Every row comes from one small tree of marks. The marks that hang from a mark follow it in brackets, in alphabetical order. Every link used is in the known rows. Which tree was each row made from?
Known rows:
kirap(fimo terupib): [-0.85 -2.53 -0.75  1.61  4.54  1.29  0.19  3.71 -1.30 -1.29  0.07  1.20
  1.15  1.46  2.14 -1.43  0.14  1.76  0.49  1.37  2.11  0.87  0.31]
levuz(gegoz masof): [ 0.20 -3.13  2.98 -0.04  4.18  1.89  0.56  0.10 -5.60  1.29  0.32  1.36
  1.11 -1.12 -1.78 -0.30  0.25  0.74 -0.84 -0.43 -2.70 -0.85 -1.54]
fogip(ligi(dumed) zorol(fimo(kirap))): [-0.91  3.37 -1.32 -1.06 -1.02 -2.08  0.21  0.32 -1.28  2.12 -0.52 -2.83
 -1.60 -0.85  1.60  0.18 -0.69  0.56 -3.06 -0.86  1.62 -1.88  1.18]
fogip(ligi(dumed) zorol): [-1.83  0.99 -0.62 -1.10 -2.45 -1.90 -0.11 -0.13 -1.20  2.28 -2.50 -1.37
  0.11  0.45  2.35 -0.98  0.38  1.12 -2.37 -0.84  1.79 -1.08  1.03]
gegoz(levuz): [-0.26 -0.70  1.13  0.87  2.49  0.05 -0.74  1.87 -1.39  0.06 -0.91  1.49
  3.53  1.98  1.35 -0.03  2.23 -0.70  0.97 -0.90  0.66  1.72  0.32]
zorol(fimo fogip(ligi)): [-0.58  1.23 -1.32  0.56  0.36 -4.19  0.47  2.43 -6.29  1.91  0.80 -0.40
  1.45 -1.66  1.23  2.18  0.01  1.97 -1.19  0.34  3.93 -1.76  1.53]
gegoz(levuz(masof(fimo(kirap vidu)))): [ 0.83  1.56  0.92  0.71  1.53  2.51 -0.64 -1.01  2.04 -0.77 -0.84  1.30
  0.23  1.27 -1.59  0.20  0.15 -2.86  1.30 -0.82 -1.55  0.67 -0.87]
levuz(gegoz): [ 0.01 -3.46  1.94 -0.08  1.50  0.14  0.20  0.72 -3.82  1.29  0.91  0.70
  1.82 -0.88 -0.55  0.51  1.08  0.93 -0.82 -0.24 -1.33  0.29 -0.48]
fogip(ligi(dumed) zorol(fimo(kirap(terupib) vidu))): [-0.67  4.41 -2.63 -0.74 -0.98 -1.69 -0.66 -0.49  3.01  0.88  0.36 -2.79
 -3.05 -0.26  1.54 -0.48 -1.28  0.02 -2.61 -0.03  0.35 -3.02  0.98]
masof(fimo(kirap) levuz(gegoz)): [ 1.64 -2.80  1.09 -1.22 -4.74  1.44  1.27 -1.18  1.88  0.26 -0.02  0.24
 -0.79 -0.93 -1.98  0.03  0.19  0.11  3.05  0.25 -0.96  3.23 -0.21]
ligi(dumed): [-1.85 -1.65  1.46 -0.13  2.52 -2.86 -0.06  3.44 -0.36  0.33  0.20 -0.76
  1.62 -0.43  1.16 -0.76  0.99  0.00 -2.07 -0.99 -0.76  1.55  0.79]
zorol(fogip): [-0.72 -1.61  0.66  0.54  2.00 -3.25 -0.18  1.39 -3.88  0.13  0.92  0.00
  2.41 -1.23  1.18  1.04  0.99  0.91 -0.89  0.08  0.97 -0.10  0.10]
fogip(ligi zorol): [-1.15  0.11 -0.54 -0.93 -3.44 -0.55 -0.28 -2.36 -3.25  1.72 -2.67  0.06
  1.20  1.06  2.22 -0.40  0.78  1.70 -1.37 -0.16  2.16 -1.41  0.33]
dumed(ligi): [-1.26 -2.37  1.10  1.12  1.23  0.13  0.73 -2.04 -2.51 -0.48 -0.01  0.95
  3.93  0.29  0.58  1.11  0.43  1.30 -1.45 -0.74  1.29  0.61 -0.03]
masof(fimo(vidu) levuz): [-0.08 -1.37  0.14 -0.85 -7.50 -0.67  0.08 -0.73  3.57  0.00 -0.85  1.37
  0.57  1.34 -0.40 -0.68  0.47 -0.69  2.46  0.33 -0.26  3.36  0.25]
gegoz(levuz(masof(fimo(vidu)))): [ 0.21  0.35  0.85  0.76  0.82  1.74 -0.59  0.23  0.47 -0.08 -1.48  2.31
  1.51  2.17 -1.04 -0.31  0.47 -2.23  1.85 -0.79 -1.11  0.72 -0.57]
gegoz(levuz(masof(fimo(kirap(terupib) vidu)))): [ 1.11  1.16  0.05  0.98  2.97  3.11 -0.66 -0.54  4.30 -2.10 -0.74  1.52
 -0.28  1.64 -1.21 -0.75 -0.02 -2.09  2.81 -0.13 -1.80  0.24 -0.76]
zorol(fimo(kirap) fogip(ligi)): [ 0.13  2.64 -1.25  0.35  1.42 -3.58  0.31  1.00 -4.42  1.11  1.55 -1.57
 -0.15 -2.76  0.49  2.86 -0.42  1.06 -1.86  0.28  3.09 -1.96  1.17]
masof(fimo(kirap)): [ 0.30 -1.54  0.73 -0.25 -1.24 -0.08  0.45  0.01  0.94 -1.48 -0.30  0.07
  0.41 -0.37 -0.63  0.39  0.32 -0.18  0.54 -0.15 -0.27  2.04  0.05]
fogip(ligi(dumed) zorol(fimo)): [-1.42  1.99 -1.30 -1.00 -2.21 -2.83  0.34  1.83 -2.94  2.90 -1.18 -1.82
 -0.20  0.18  2.33 -0.50 -0.30  1.47 -2.55 -0.82  2.43 -1.88  1.51]
gegoz(levuz(masof(fimo(kirap)))): [ 0.84  0.21  1.32  0.68  2.94  2.57  0.11  0.35 -0.10 -0.92 -1.42  1.46
  1.06  1.15 -1.16 -0.14  0.56 -1.49  2.20 -0.99 -0.65  1.34 -0.56]
terupib(kirap(fimo)): [-2.69 -3.24  0.68  1.54  1.69 -0.45 -0.76  3.28 -5.42 -0.44  0.30 -0.21
  1.36  1.54  1.62 -0.54  0.70  0.78 -0.93  0.49  5.24  1.74  0.29]

Write each row's tree:
[ 0.73  2.47 -1.52  1.04  3.68 -3.02 -0.83  0.94  0.97 -1.26  4.11 -1.71
 -1.06 -2.00  0.22  1.60 -0.84 -0.39 -1.18  0.95 -0.42 -2.29  0.12] => zorol(fimo(kirap(terupib) vidu) fogip)
[ 0.28 -1.07  1.22  0.65  1.97  1.96  0.26  1.44 -1.48 -0.20 -2.04  2.38
  2.33  2.02 -0.56 -0.66  0.93 -0.77  2.69 -0.96  0.04  1.50 -0.35] => gegoz(levuz(masof(fimo)))
[ 1.12 -0.22  0.46  0.91  4.24  3.26  0.17  0.79  2.09 -2.22 -1.32  1.69
  0.48  1.54 -0.71 -1.13  0.44 -0.83  3.78 -0.31 -0.92  0.94 -0.48] => gegoz(levuz(masof(fimo(kirap(terupib)))))
[-0.89 -0.76 -1.32  1.66  3.14  1.24 -0.72  2.18  1.35 -1.23  0.86  1.07
  0.07  1.58  1.64 -0.96 -0.41  0.13 -0.58  1.57  0.91 -0.04 -0.02] => kirap(fimo(vidu) terupib)
[ 0.72 -3.80  2.02 -0.21  0.84  2.19  1.24  0.57 -3.71  1.07 -0.46  1.91
  0.43 -0.79 -2.64 -0.22 -0.34  0.90  1.13 -0.26 -2.14  0.09 -1.24] => levuz(gegoz masof(fimo))
[ 1.51 -1.30  0.86  0.04  1.74  3.60  0.37 -1.83  2.27 -0.89  1.05  0.84
 -2.43 -1.26 -3.36 -0.29 -1.44 -0.74  1.14  0.56 -3.98 -1.21 -1.82] => levuz(gegoz masof(fimo(kirap(terupib) vidu)))
[ 1.82 -3.26  0.15 -0.94 -3.15  2.33  1.30 -0.52  4.18 -1.14  0.19  0.49
 -1.38 -0.39 -1.54 -0.92  0.02  1.01  4.78  0.95 -1.26  2.98 -0.13] => masof(fimo(kirap(terupib)) levuz(gegoz))
[-0.42  2.77 -2.27  0.45  3.82 -3.85  0.37  3.22 -0.33  0.11  1.93 -2.67
 -1.64 -2.82  1.06  1.40 -0.92  1.36 -0.97  0.41  2.41 -2.17  1.89] => zorol(fimo(kirap(terupib)) fogip(ligi(dumed)))
[ 0.54 -0.22  0.42  0.24  1.85  2.28 -0.07 -1.48  3.50 -2.51  0.10  0.83
 -1.55 -0.11 -1.78 -0.91 -0.98 -0.92  0.94  0.52 -2.78 -0.24 -1.29] => levuz(masof(fimo(kirap(terupib) vidu)))
[ 0.43 -0.23 -0.75  0.05 -1.27  0.48 -0.51 -1.20  5.81 -2.83  0.66  0.12
 -1.17  0.17 -0.74 -0.13 -0.31 -0.96  1.08  0.73 -1.57  0.69 -0.12] => masof(fimo(kirap(terupib) vidu))
[ 0.07  0.87  0.11  0.47  2.92  0.26 -1.35 -1.74  4.78 -2.67  1.77 -0.55
 -0.78 -0.32  0.06 -0.16  0.17 -1.26 -0.97  0.70 -2.74 -0.33 -0.67] => fimo(kirap(terupib) vidu)
[-0.91  4.88 -1.79 -1.01 -2.32 -2.34 -0.66 -1.01  1.16  2.29  0.19 -2.97
 -2.56 -0.74  1.15  0.50 -1.21 -0.83 -4.01 -0.68  0.63 -2.78  0.88] => fogip(ligi(dumed) zorol(fimo(kirap vidu)))
[ 0.40  0.85  0.14 -0.57  0.42 -0.81 -0.07 -0.41 -2.84  0.55  1.19 -1.69
  0.04 -0.18  1.25 -0.06  0.01  0.52 -1.91 -0.49 -0.16 -1.15 -0.37] => fogip(zorol(fimo(kirap)))
[ 0.60 -2.37  1.56 -0.13 -0.43  2.05  0.55 -1.00 -1.50  1.15  0.22  1.67
 -0.48 -0.62 -3.13  0.19 -0.83 -0.65  0.08 -0.05 -3.10 -0.73 -1.56] => levuz(gegoz masof(fimo(vidu)))
[ 0.05  3.85 -2.54 -0.45 -2.10 -0.34 -0.75 -2.62  1.24  0.50  0.16 -1.48
 -1.98  0.33  1.31  0.02 -0.87  0.50 -1.63  0.65  0.80 -3.31  0.29] => fogip(ligi zorol(fimo(kirap(terupib) vidu)))
[-0.08  4.36 -1.60 -0.75 -3.44 -1.08 -0.82 -3.01 -1.05  1.76  0.06 -1.71
 -1.46 -0.19  0.98  1.05 -0.65 -0.24 -3.19  0.00  1.01 -3.02  0.18] => fogip(ligi zorol(fimo(kirap vidu)))
[ 0.24  2.25 -2.00 -0.58 -0.53 -0.08  0.08 -1.13 -1.20  0.31 -0.56 -1.27
 -1.12  0.15  1.83 -0.35 -0.39  1.93 -0.71  0.47  1.88 -2.47  0.58] => fogip(ligi zorol(fimo(kirap(terupib))))
[ 0.63  0.12  0.24 -0.98 -6.49  0.10 -0.12 -2.27  5.47 -1.02 -0.13  0.14
 -1.00  0.33 -1.14 -0.10 -0.01 -1.65  1.73  0.37 -1.00  3.16 -0.15] => masof(fimo(kirap vidu) levuz)
[ 0.71 -1.71  0.78 -1.02 -4.59  0.19  0.90 -0.66  2.95 -1.13 -0.91  0.27
 -0.08  0.19 -0.69 -0.48  0.53  0.09  2.92  0.15  0.16  4.11  0.23] => masof(fimo(kirap) levuz)
[ 1.44 -1.05  0.62 -1.13 -6.10  1.30  0.29 -2.69  4.18  0.42  0.70  0.14
 -1.87 -0.70 -2.56  0.57 -0.38 -1.58  1.97  0.43 -2.32  2.30 -0.61] => masof(fimo(kirap vidu) levuz(gegoz))
